What can hang from each mark:
pado: dabi nelen sezo
ligose: dabi sezo
zoso: nelen sezo
nelen: pado sogite zoso
dabi: ligose pado
sogite: nelen
sezo: ligose pado zoso
pigofo: nelen sogite

Every row comes from one small tree of marks. The marks that hang from a mark follow it in brackets, in alphabetical order. Every link used is in the known rows. Which tree was each row made from?
In the rows, zero is written as 128.
Known rows:
zoso{nelen{sogite} sezo}: [143 134 139 117 123 102 125 146 176 114 146 130 115 125 163  89 158 129
 146  88 107  98]
pado{dabi sezo{zoso}}: [ 84 170  91 161 140 137  85 111  92 146 148 153 136 131 120 167  84  80
 165 140  96 154]
pigofo{nelen{pado{dabi} sogite zoso{sezo}}}: [184  93 190 124 140 127 160 144 180  84 104 149  93 137 193  93 146 161
 139 133 160 142]
pigofo{nelen{pado{dabi sezo}} sogite}: [160  45 187 112 130 147 161 148 146 132 101 183  99  98 172 115 105 106
  61 174 185 143]
pigofo{sogite{nelen{zoso{sezo{pado}}}}}: [161 124 181  85 114 119 137 128 160 107 163 119 128 152 184  83 146 125
  67 124 130  83]
zoso{nelen{sogite} sezo{ligose pado{dabi}}}: [125 163 105 120 176  73 112 146 162 167 174  98 163 127 168 139 157 111
 119 143  74 109]
zoso{nelen{pado} sezo}: [139 142 149 105 111  90 141 146 161 123  97 128 122 129 108  71 132 128
 139 102 158 139]
zoso{nelen{sogite} sezo{ligose{dabi} pado}}: [143 160 118 116 193  61 129 121 147 165 178  86 163 107 160 136 159 100
  99 113 108  98]
pado{nelen}: [113 105  98 133  86 141 133 136  80 108 118  95 114 127  97 129 144 180
 120 125 122 122]
nelen{sogite}: [142  98 120 131 109 142 117 135 146  93 137 129 104 104 177 125 146 145
 154  89 107 131]
sogite{nelen{zoso{sezo{ligose pado{dabi}}}}}: [134 176 155  89 117  89 112 148 131  95 155  95 139 174 164 118 150 142
 110 141  98 107]
sogite{nelen}: [128 126 154  94  55 118 114 156 107  70 132 123 102 139 159 125 150 166
 107 119 121 112]
nelen{pado{dabi{ligose} sezo} sogite}: [142  83 138 139 115 158 129 125 161 128 104 161 117  75 116 126  91  87
 179 134 114 196]
zoso{nelen}: [103 126 131 121  91 120 125 144 132 120 125 146 109 163 117 117 141 154
 119  95 150  89]
pado{sezo}: [110 137 119 119  87 138 107 142 117  93 128 143 115  99 116 125  90  66
 159 109 130 128]
zoso{nelen{pado}}: [127 109 150 117  92 115 149 142 141 125  91 153 112 144  99 105 126 153
 122 105 181 131]
pigofo{sogite{nelen{zoso}}}: [155  92 192  90 105 138 143 135 147 101 140 149 109 162 180  94 147 147
  60 115 143  89]
pigofo{nelen{pado sogite zoso}}: [192  70 208 125 118 140 177 145 167  72  85 164  83 135 188 114 147 168
 127 108 188 132]
nelen{pado{sezo} sogite zoso}: [187 100 185 122 122 147 167 124 182  80 100 166 111 107 138  99  92  90
 184  92 161 160]
pado{dabi{ligose{sezo}} nelen{sogite}}: [ 95  84  88 153 127 169 115 123 116 144 123  99 120 115  84 144 144 180
 146 164  58 145]
zoso{nelen sezo{ligose pado{dabi}}}: [ 97 186  97 111 165  66 103 146 139 171 160  89 167 149 131 131 144 108
 110 148  96 108]
ligose{dabi sezo}: [104 134  98 113 164 117 108 100 101 111 124  87 119  96  91 109 112 133
 125 120 156 133]
zoso{nelen{pado{dabi} sogite}}: [137  87 141 131 116 125 145 139 162 133 119 161 109 133 134 115 132 168
 135 126 145 139]
zoso{nelen{sogite} sezo{ligose{dabi{pado}}}}: [146 142 120 110 168  89 140 144 138 165 139 127 150 102 140 113 163 104
  98 111 132  99]
ligose{sezo{pado zoso}}: [ 99 190  89 142 155 116  90 101 110 138 131  86 155 113 108 166 111 116
 153 127 109 142]
ligose{dabi{pado{nelen{sogite zoso} sezo}}}: [143 122  99 126 105 165 157 100  86 123 149 134 131  99  73 103 107 110
 118 128 183  84]

Which tree is each row?
[186  92 178 126 127 144 168 120 181  84  93 147 107 133 150  91 126 151
 169  83 163 161]	nelen{pado sogite zoso}
[ 84 172 106 152 136 140  88  95 121 159 106 102 149 127  74 165 123 105
 157 105  98 147]	dabi{ligose{sezo{pado zoso}}}
[ 91 181  57 181 145 124 103  79  61 176 174  80 165 153 107 192 128 164
 129 160  87 133]	sezo{pado{dabi nelen} zoso}
[137 138  87 147 106 165 146 147  65 168 112 154 162  70  89 178 120  79
 121 151 122 127]	dabi{pado{nelen{sogite} sezo{ligose zoso}}}
[166 127 202  85 115  99 160 138 110  89 105 141 124 130 124 124 113 111
  98 126 171 145]	sogite{nelen{pado{sezo{ligose{dabi}}} zoso}}
[165 139 154 120 139 130 129 124 188  78 142 120 113 144 181  77 150 130
 178  70 109 113]	nelen{sogite zoso{sezo}}
[ 85 162  66 125 161  99  92 135  98 164 155  80 167 133 137 179 128 118
 110 166  93 144]	sezo{ligose pado{dabi}}
[139 118 102 122 163 130 154 125  77 156 119 115 152 114 105 145 150 136
  83 127 155 117]	sezo{ligose{dabi{pado{nelen{sogite zoso}}}}}
[151  94 134 141 110 154 157 124 123  92 132 112 109 146 132 120 156 187
 139 105 116 103]	pado{nelen{sogite zoso}}
[122 145 133 107 166  72 132 161 145 167  94 123 146 132 115 109 139 122
 115 141 130 166]	zoso{nelen{pado{dabi}} sezo{ligose}}
[171  58 215 110 171 138 177 148 155 140  89 188 114 134 173 122 112 101
  54 166 191 138]	pigofo{nelen{pado{dabi sezo{ligose}} zoso} sogite}
[102 196 106 164 135 103 111  90 105 169 163 120 159 167 124 181 132 131
 125 103 128  99]	sezo{pado zoso{nelen}}
[ 63 130  89 134 124 154  78 125 131 139 109 115 120 144  82 124 119 140
 156 142  92 153]	pado{dabi{ligose{sezo}}}
[116 132  81 113  68 164 142 168  66 145 101 140 151  80  56 141 107  80
 110 166 149 113]	dabi{pado{nelen sezo{ligose}}}
[168  76 204 136 121 156 162 138 172  96  93 183  91 131 157 126 117 121
 143 133 164 140]	pigofo{nelen{pado{dabi{ligose} sezo} sogite zoso}}
[ 88 147  81 173 131 144 111 110  54 155 149 128 140 124  85 180  98 118
 146 168  84 147]	pado{dabi nelen sezo{zoso}}
[ 86 200  65 172 153 118  82  81  90 168 175  98 163 159 133 182 117 135
 146 138  97 139]	sezo{pado{dabi} zoso}
[166  94 155 133 142 147 152 116 179 101 110 147 110 148 149  92 119 165
 171 117 145 168]	nelen{pado{dabi} sogite zoso}
[156 105 181 109 183 116 147 138 163 142 140 135 128 160 208 111 153 121
  47 153 148  90]	pigofo{nelen{zoso{sezo{ligose pado{dabi}}}} sogite}
[ 86 124 116 150 104 173 126 114 105 135 130 134 125 164  46 132 100 113
 156 150  97 118]	pado{dabi{ligose} nelen{zoso} sezo}
[ 96 168 101 148  63 192 110 120 100 169  92 181 147 112  41 143  98  45
 154 107 144 122]	dabi{ligose pado{sezo{zoso}}}
[125 146 135 169 145 120 123 109 119 153 135 159 129 151 156 173 152 149
 135  78 115 117]	sezo{zoso{nelen{sogite}}}
[ 88 116  80 139  96 151 115 136  76 123 149 119 123 114  80 141  94 120
 142 180  97 130]	pado{dabi nelen sezo}
[103 186  73 116 125 104  81 121 140 120 170  69 144 128 139  94 122 113
 158 139  94 129]	zoso{sezo{pado{dabi}}}
[164  61 163 131 116 138 151 153 146  96 100 155  88 105 188 131 141 175
 120 150 159 156]	pigofo{nelen{pado{dabi} sogite}}
[ 79 134 107 160 152 147  91 111 139 169 121 140 128 151 101 154 134 145
 153 131  78 142]	pado{dabi{ligose{sezo{zoso{nelen{sogite}}}}}}
[107 144  75 119 159 111 119  85  82 127 155  45 144  90  68 129 111 145
 110 152 145 114]	ligose{dabi sezo{pado{nelen}}}
